What can hang from each mark
q888: q60 q607
q16: q60 q607
q715: q60 q607
q445: q382 q607
q60: q16 q715 q888
q607: q16 q445 q715 q938
q938: q60 q607
q273: q607

Every row comes from one small tree of marks. The marks that hang from a mark follow it in brackets, in the order of their numbers. Every link used is in the known rows. Which tree was each row made from?
Known rows
q715{q60{q888} q607}: [ -3  24   4   8   4  43  -1  -1  33 -10   4  -2  -3 -14  -5  -2  12  -1
 -10  30  28   5 -10  -4  17  14   7   5   5   3]
q715{q60}: [ -3   2  -1   3   1  13  -1 -10  26  -2   9  -2   3  -1  -3  -1  -6  -5
  -3  16  -3  -3  -5   1  12   9  -4  -2   5   6]
q273{q607{q16{q60} q445}}: [ -4  28  23   6  -1 -28   3   3  39   0  -7  -6  11 -36   5 -13  -9   7
  10  -7 -19   4   9   1  14  42   9  33  -8   5]
q445{q607{q938{q60{q715}}}}: [  7   4  24   5   7   8   0 -52  37  -7  -5 -14   0  10   1   2  -9 -16
  -3 -45  24  10   1   6 -17   2  -3 -28   2 -21]
q607{q445 q938}: [ -7 -22  16   3   5  -3  -3  -7  41  10  -2   3   5  -1   3  -4   0  -3
  -1   0  -7   1   8  12   0  11  -6  12  -1   5]
q715{q607}: [ -2  13  -5   0  -6  14   2  -1   1   3   4  -4  -2 -14  -6  -1   9   4
  -7  12  17   0 -11  -6   3   5   5   5   0  -6]
q607{q445{q382} q938{q60{q715}}}: [ -3 -24  25   8   5  25   3 -31  80 -12   1 -18   2   6   4  -1 -27 -16
   3 -29  -7   5  12  16 -28  12  -5   4  -9  -1]
q715{q607{q445{q382} q938{q60}}}: [-15 -21  15  10  -6  37   7 -11  61 -14   3 -13   0  -9  -5   1 -18  -5
  -5  -3  17   5  -2   9 -11  17   1   7  -7  -5]
q888{q60{q16} q607}: [-17 -12 -12   8  -4   7   3 -29   0   4 -19  10   7  -8   0  -2 -19   1
 -13   2 -12 -12   0   6   4 -15   4 -11  -3  -9]
q607{q445{q382} q715{q60} q938}: [-26 -23  17  11  19  25  -3  -1  73 -11   2  -9   6 -11   6  -8 -16  -9
  -3  23 -13   6   9  16   3  16  -8   2   6   4]
q607{q16{q60} q445 q715 q938}: [-12   8  28  10   7 -32  -1 -14  48  12 -11 -12  12 -29  15 -12 -14   1
  11  -2  -9   6  10   8   7  36  -7  16   2  -9]
q715{q607{q16 q445 q938}}: [ -6  12  19   2   1   0   1  -9  53  18   2  -1   8 -23  -1 -11  10   3
  -2   8  16  -3  -4   7  23  31  -1  18  -5   1]
q715{q60 q607{q16 q445}}: [ -3  26   7   4  -5  12   5  -6  55   4  10  -5   8 -31  -4 -13 -12   3
  -9  28   3  -7 -13   2  38  37   6  15  -7   8]
q445{q607{q938}}: [ -5  -2  13   4  11   3  -5 -19   8   0  -8   2   0   4   1   0  18  -7
   0 -11  30   9   2   4   2   0  -1 -31   7 -11]
q16{q60}: [  0   3   2   6  -9 -10   2  -9  -1   3  -4  -9   2  -8   6   2  -5  -1
  11  -5   0   5   3  -6  -6  13  -1   0   1  -3]
q888{q60{q16 q715} q607{q445}}: [ -7 -11  -3   6   1  10   2 -46  38  11 -20   5   9 -10   5 -10 -35  -5
 -13 -10 -36 -10   3  13 -10  -5   7   2 -14  -1]
q888{q60{q715}}: [  6  -9   3  -1  11   7   0 -41  25   2  -1  -1   2  -7   9  -2  -8  -4
  -5 -11 -22  -1  -9   5  -5  -9   2   3  -4  -1]
q607{q445 q715}: [ -9  -2   8   3  10  -8  -1   6  14  -4  -8  -6   3 -14   7  -9 -22   6
  -4  11 -26   4   3   8  -5   9   2  17  -3  -2]
q273{q607{q445 q715{q60} q938}}: [-25   4  28   7  25  -3  -7  -3  74  -2   0  -2   9 -24   2 -12  -2  -1
  -7  18 -20   8   8  15   3  24  -8  27  12  -1]
q938{q60{q16 q888} q607{q715}}: [-16  14  12  16   7  17  -9 -21 -24 -37 -31 -10  -6 -10  -3   2 -23   0
 -20 -23   8   6   2   5  -4  15   3  11  -3 -35]
q888{q607}: [ -4   1  -7   4  -9   3   3  -2  24   1  -6   6   3  -1   0  -4 -10  -2
  -1  -4  -2  -2   7   0  -7  -7   1  -3   0   9]
q938{q60{q888}}: [  3   8  15   8  -2  20   2  -4  22 -24  -7  -4  -4   4   0   5 -15  -2
  -3 -12   7   7   4   3  -5   3   5   6  -2  -9]
q60{q715 q888}: [ 13  16  12   2  16  19  -4 -15  26  -5  -5  -3  -4   4   5  -4   6  -7
   1 -11   5   8   5   2 -10   0   6   4  -3   0]
q60{q715 q888{q607{q16 q445}}}: [ 11  25  17   7   4   7   1 -13  81   3 -12   3   6 -10   7 -20 -19  -5
   1 -13 -11   1  16   8   3  17  10  14 -15  17]
q273{q607}: [ -6  15  10  -1   9  -4  -2  10  12  -7  -1   2   1 -12  -4  -4  11   5
   0  -4  -5   5   5   1  -2   5   4  16   2   1]
q607{q16 q445{q382}}: [ -5  -1   6   4   2  13   5  11  38 -13   0  -5   6 -12   2 -10 -18   2
   7   4 -10  -3   7   9  17  24   8   4 -16  11]
q607{q938}: [ -6 -14  13   1   6  -1  -4 -10  25  11   1   3   2   4   2   0  16  -5
   3  -4  13   0   5   5  -1   0 -10  -2   7  -1]
q445{q382 q607{q16 q938}}: [ -9  12  16   7  14  15   2 -13  31 -13  -4  -3   4  -4   1  -5  12  -8
   8 -13  38   6   6   7  19  12   2 -38  -2  -9]
q273{q607{q16 q445 q938{q60}}}: [ -9  13  41   5   4 -16   2  -9  74  -6  -3  -4  11 -18  -2  -9 -14   2
   1 -16  -8   1  10  16  10  31  -4  30  -4  -5]
q715{q60 q607{q938}}: [-13   4   8   4   1  25  -2 -19  50  10  12  -3   3 -11  -6   0  18  -8
 -10  22  31  -1 -10  -1  14  14 -10  -2  12  -1]
q16{q607{q938}}: [ -9 -14   2   2  -3 -11   2 -18  27  -2  -3   0   6  -2  -2  -3  29  -3
  10  -9  26   0   1   2  -1  -1  -3   3  11  10]

Which tree is each row?
[  2 -12  12   7  -6 -20   1 -47  59   6  -7 -15   9 -12  10  -9   7 -10
  19 -27   7   6   6   3 -20  23   0  16   3  13]	q16{q60{q715} q607{q445 q938}}
[-16 -13   5   7  15  14   1  15  22 -20  -7  -9   1 -13   6  -8 -26   2
   2   9 -23   7   8   9  -9   8   6   6  -6   0]	q607{q445{q382} q715}
[  5  34   9   8  -4 -17   4 -19  -5  -4 -10 -10   6 -17   6  -4  -4  -1
  12 -17  23   8  -2  -8  19  27  10 -26  -3 -12]	q445{q607{q16{q60}}}
[ -5 -20   9   4   6   7   0 -52  73  12  -6   7   6  -5   9  -5  -4 -12
  -3 -18 -11  -2   4  11 -13 -15  -6  -3   4   8]	q888{q60{q715} q607{q938}}
[ -7  11   9   1   9  14  -4 -42  16  31  -4  -8   3  -2  -5  -3  17  -8
 -11  -8  32  -2  -3   1  -9   6  -9  -6   1 -23]	q60{q16 q715{q607{q938}}}
[-19 -13  -6   8   3   7   6   8  23 -35  -9 -13   4 -20   2 -12 -12   5
   9   5  -7   5   3   6  -7   6  13  12  -2  12]	q16{q607{q445{q382} q715}}
[-24 -31  11   9  12  -4  -1 -24  64   3 -17   9   9 -19  13 -11 -24   2
  -8   7 -32  -1   6  18  -2  -7  -3  14   4   5]	q888{q60 q607{q445 q715 q938}}
[ 13  45  14   1  10  20   0 -14  40   2   0  -7   0 -18   0 -11  13   0
  -2   1  26   4  -7  -4  12  20  11   9  -7  -4]	q60{q715{q607{q16}} q888}
[-10  24  29   0  13 -18  -2  -2  49   8  -1   5   9 -17  -2  -9  23   1
   3  -7  13   1   9   8  15  20  -6  16   6  -2]	q273{q607{q16 q938}}
[ -5  -5 -10   3   4   1   4 -57  -2  -3 -13  -5   8  -9   0  -4   2  -2
  -5 -12   1 -11 -11   3  -2 -10  10  -3  -2  -7]	q888{q60{q16{q607} q715}}
[ -5  20  16   8   0 -30   3  -2  22   4 -11 -15  10 -33  14 -13 -28   6
   9   4 -22   3   5   2  10  35   2  20  -6  -7]	q607{q16{q60} q445 q715}
[  4  22   9   2   3  25   6 -11  61  -3   5 -15   4 -24  -1 -15 -13  -2
   1  -1   2   0  -4   4   5  28  11   9 -19   6]	q60{q715{q607{q16 q445{q382}}}}
[ -4  37  10   4  16 -13   1  -6  -6 -11 -12  -7   4 -19   4 -11  -9   5
   1  -7  13   6  -3   1  19  12   8 -22   0 -18]	q445{q607{q16 q715}}
[-12  -9  28   2  13  -6  -5   2  53   3  -3   6   5 -12  -1  -8  10   2
  -2  -3 -11   7  12  13  -2  16  -1  27   2   6]	q273{q607{q445 q938}}
[  0   4   9  11 -10  20   4  -4  44 -23 -13   1  -1   4  -1   1 -25  -4
  -5 -14   6   6  10   3 -14  -4   6   2  -2   0]	q938{q60{q888{q607}}}
[ -2   9   3  14  -9   7   1  -2  32  -7 -18   1   1  -8   8  -2  -5  -5
  10  -5   9  10  14  -5 -11   6   7   1   1   7]	q16{q60{q888{q607}}}
[-21  10   2   7   3  25  -3 -29  24  20   2  -5   6  -7  -9   1  16  -7
 -17  24  36  -6  -7   0  16  15 -11 -12   9 -19]	q715{q60{q16} q607{q938}}
[ -5   9  -3   1   7  21   2 -51  -4  13  -6  -6   3 -16  -2  -2  -3   0
 -19   0   3  -7 -18   1   1  -4   6  -2  -7 -22]	q888{q60{q16 q715{q607}}}
[-16 -35  11  11 -11  17   9 -15  65 -34  -3 -13   6  -2  -3  -1 -10  -7
   9 -18  13   2   6  12 -12  10   3   7  -2   8]	q16{q607{q445{q382} q938{q60}}}
[-10  21   4   9  17  10  -3 -15   6 -18  -4  -8   2 -11   1  -5 -13  -4
  -7  13   6  10  -7   0  11   6   4 -29  10 -14]	q445{q607{q715{q60}}}
[-11  -4  30  10  16  11  -2  -9  40 -19 -13  -8  -1   0   6   2  -8  -4
  -3  -8  16  12   9  10 -15   1  -6   7   9 -21]	q607{q715 q938{q60{q888}}}
[ -6  16  20   9   4   5  -2  -6  66   3 -12  12   6  -4   4 -10  12  -5
   4  -7  26   1  17   7  14   7  -2   0   2   7]	q60{q888{q607{q16 q938}}}
[-20   4   8  15   7  30  -5 -22  57   9 -14   9   6   8  -3  -3   6 -13
 -11  11  24  -2  17   7   9   3  -7 -16   9  -6]	q715{q60{q16 q888{q607{q938}}}}
[-14 -10   0  16   3  52   1  11  84 -27  -4   3   2  -5   1  -9 -24  -9
  -3  19  -9   6  15   9   4  11  12  -1  -5  27]	q715{q60{q888{q607{q445{q382}}}}}
[  3  41  12   9  -5   8   4  -4  20   1  -8  -9   1 -31   4  -5  12   5
   8   6  34   7  -4 -11  19  32  12  11  -4  -7]	q715{q607{q16{q60{q888}}}}
[  1  33   6   5  10  31  -3 -25   2   8 -12  -8  -2  -5  -4  -4  11  -3
 -13   4  28   5  -3  -4  -5   8   9  -2  -7 -20]	q60{q16 q715{q607} q888}
[-13   6   1   8  19  20   1   4  -7 -31 -11 -11  -3  -7   3  -3  -8  -1
   1  -2  13  15   2   0  -6  -4  10 -33   1 -17]	q445{q382 q607{q715}}
[-17  -7   6   4   9 -18   0 -14  20  -7  -9  -5   6 -12   2  -7  20   1
   9  -2  21   2   1   3  -5  -3  -6   4  16   0]	q16{q607{q715 q938}}
[-25  13  -9  11   3   7  -1 -16  18   5 -14  -2   9  -9  -3  -8 -29  -4
 -15  21  -7  -5   6   2   2  -2  -6 -15   6 -15]	q888{q607{q715{q60{q16}}}}
[-20  -7  13   9  27  18  -2  -9  15 -19 -12  -8  -1  -4   5  -3   4  -7
   4  -6  26  17   6   6  -8  -3   0 -37   8 -17]	q445{q382 q607{q715 q938}}
